Known rows, with every step that occurs
B/T: [-0.95  2.30 -0.60  0.25  1.27  1.67 -1.71 -5.02  2.23  2.00 -0.85 -3.86
 -0.71  0.86 -1.97  0.08  2.34 -3.86]
L/B/T/M: [ 0.55  0.08  1.16  3.64 -1.82 -1.73 -0.92  1.87 -0.40  2.58 -1.08  1.28
  0.23 -2.54 -0.60  3.23  0.25 -3.15]
P/M/T/B: [-4.02  1.21  4.48  5.06  2.75 -4.17  3.07  1.79  0.55 -0.17 -2.60 -1.53
  5.85 -0.05 -0.53  3.17 -2.13 -0.25]
L/M/P/Z/T/B: [-0.60 -2.44 -3.43  1.98 -1.06 -0.13  3.47  1.82  2.15  0.68 -0.83  1.03
  2.42 -1.65 -0.30  1.16  0.53  4.81]
Z/T/B/L: [-1.70  1.01 -1.77 -0.65  2.68  3.05 -4.05 -4.26 -6.57  2.83  0.89 -1.41
  3.83  2.80 -1.25  0.20  1.62 -3.16]
Z/P/M/L: [ 0.63 -2.33  0.96 -3.92 -5.49 -0.89  1.95  0.55  0.36 -4.41  1.80 -0.46
 -0.56  1.13  3.42 -0.07 -2.13  3.42]
M/T: [-4.49  2.06  3.47 -0.60  0.44 -1.58  4.28 -0.21  0.72 -1.34 -2.57  0.45
  0.11 -0.34 -1.34 -0.18  0.96 -1.49]
P/M: [ 1.00  5.63  2.93  1.88  2.00  1.59  3.12 -3.55  4.15 -0.33 -0.46 -1.44
 -1.83  9.12  4.27  3.60 -3.18 -0.58]
M/L: [-0.64  0.94  4.08 -6.65 -3.08 -1.09  1.80  0.69 -2.64 -1.45  4.18 -1.68
 -4.36  1.07  1.89 -2.76  0.39  0.09]
P/Z/T/M/L/B: [ 3.20 -4.24  1.18 -0.98 -6.85 -2.33 -1.29  3.84 -2.69 -3.86  0.58  3.52
  0.20  0.61  1.82  2.12 -0.65  0.32]
T/B/L/M: [ 4.11  2.40  1.82  0.25  0.73  4.01 -0.11  1.33 -4.70  5.46 -0.55  2.41
 -2.08 -0.39  2.08 -1.97  1.47 -0.08]
P/Z/T/B/L: [ 2.92 -1.37 -4.20 -1.21  4.59  3.53 -6.72 -4.68 -5.19  0.31  1.90 -2.22
  3.44  3.45 -1.24  0.98  2.65 -4.47]
Z/T: [-4.88  2.85 -0.55 -0.97 -2.73  2.44  3.47 -5.89  0.30  0.43 -1.87  0.14
  0.77  5.69  0.42  2.16  0.36 -1.45]
M/P/Z/T/B/L: [ 1.15 -2.29 -6.31 -1.20  5.11  1.28 -5.73 -2.58 -2.28 -0.44  3.36 -2.15
  2.68  0.96 -1.75 -1.58  1.26  0.21]
T/M: [ 0.08  2.39  3.60 -2.83  0.00 -1.91  7.76  2.47 -3.03  1.93  4.17  0.92
 -3.10  0.01  3.76  3.76  0.39 -2.30]
B/T/M/L: [ 1.58 -2.67  3.54 -2.64 -6.83 -7.44  0.84  3.69 -5.60 -0.36  4.83 -2.68
 -0.54 -5.25  2.20  0.72  1.78 -2.40]
Z/P: [-2.74 -0.53 -3.41 -6.44  0.10  5.99  4.82 -2.05  1.19 -0.04  0.80  1.62
 -2.39 -1.54 -0.83 -0.71  1.10  0.82]
B/L: [ 2.66  4.00 -0.46 -4.08  4.56  5.45 -3.42 -4.63 -3.23  1.63  2.20 -0.79
 -4.30  5.09  1.10 -2.44  1.49 -3.82]
Z/P/M/T: [-3.60 -1.04  0.03  1.69 -2.04 -1.63  4.23 -0.88  3.54 -4.26 -4.86  1.56
  3.70  0.15 -0.24  2.04 -2.07  1.29]
T/B/L: [ 0.83  2.40  0.01 -2.45  6.83  4.11 -3.87 -1.93 -5.84  3.80  3.68 -2.27
 -0.41  1.23 -0.73 -1.60  1.20 -3.31]

Rows
[-3.32  0.47  4.90  2.95 -1.51 -2.18  6.26  4.92 -2.04  2.97 -4.38  2.32
  2.60 -5.52 -1.42  0.44  0.95  1.46]
L/M/T/B
[ 4.50 -3.48 -4.60  1.96  2.34 -2.43 -2.30  3.38  5.24 -1.71  2.08 -0.08
 -1.89 -3.19 -1.16  0.91 -0.21  1.47]
L/B/T/M/P/Z
[ 4.24 -1.69 -6.24  0.05 -2.31  1.96 -1.43 -2.44  1.96 -1.92 -1.24  1.97
 -0.95  3.31  1.68 -1.06  1.15  2.50]
B/L/M/P/Z/T
[-0.79  1.95 -0.66  3.79  0.81  3.88 -5.63 -3.35  4.39  1.99 -4.57 -0.56
 -0.48  1.18 -4.08 -0.46  0.12 -2.15]
L/B/T
[ 1.84  0.15  2.20  5.09 -4.53 -1.46 -7.39 -0.67  3.43 -1.68 -3.81 -1.22
  1.55  2.44 -1.27 -0.11 -2.26 -0.23]
P/M/L/B/T
[ 4.33 -3.42 -4.60 -0.86  2.69 -4.41  0.39  2.22  3.95 -2.08  5.05 -2.72
 -1.83 -3.69  0.69  1.14  1.45 -0.13]
B/T/M/P/Z
[-1.51  0.63  1.55 -0.14  5.28 -0.16 -3.13 -0.14 -5.94  1.74  0.20 -1.46
  3.32 -2.22 -2.45 -2.27  1.46 -3.49]
M/T/B/L
[ 0.59 -3.72 -1.82  3.18 -5.82  0.06 -7.13 -0.46  3.68 -2.82 -4.03  0.24
  2.76 -1.32 -2.56 -0.54 -1.84  1.57]
Z/P/M/L/B/T
[-1.68  2.16  5.22  1.99 -4.77 -1.00  7.26  2.52  0.64  0.81 -6.33  4.23
 -1.10 -1.65  0.68 -0.40  0.71  1.19]
L/M/T
[-0.04 -0.94  1.13  1.36 -3.71  0.40 -6.84 -0.57  1.16 -0.09 -2.41 -0.83
 -0.58 -1.26 -3.10 -2.87  0.31 -0.92]
M/L/B/T
[ 0.49 -1.62  1.03  0.13 -4.91  2.10 -2.05  1.96  2.23 -3.93 -2.40  3.62
 -0.84  1.96  0.80 -0.98 -4.23  4.25]
Z/P/M/L/B
[-2.82  0.76  0.60 -2.55  1.17 -4.40  8.41  4.95  1.23  1.21  5.90  0.90
 -4.50 -3.25  2.69  0.14 -1.22  4.31]
T/M/P
[ 2.53  0.26 -3.93 -4.31  5.89  2.01  1.41 -0.26  6.50 -2.92  4.35 -1.56
 -5.56  1.79  0.46 -1.98  0.03  2.13]
M/P/Z
[ 0.56  0.95  2.30  3.45  4.97 -1.85 -3.89 -0.84 -3.72  0.58 -0.93 -2.06
  4.99  1.73 -0.27  0.62 -0.93 -2.65]
P/M/T/B/L
[-1.39  2.83  0.28 -0.57 -1.58  0.84  7.60  3.19  5.14  2.48 -0.19  3.20
 -6.42 -1.40  2.34 -3.11 -0.78  7.47]
L/M/P
[-0.54 -2.50 -1.93  1.54  3.08 -0.17 -3.44 -0.56 -3.83 -1.19 -1.42 -0.30
  6.62 -2.15 -1.63 -0.17 -0.37 -1.01]
Z/P/M/T/B/L
[-2.91 -1.15 -1.61  3.09 -0.38 -4.46  1.13  4.29  3.60  1.96  1.04  1.10
 -1.26 -5.70 -1.40 -0.11 -1.27  3.60]
L/B/T/M/P
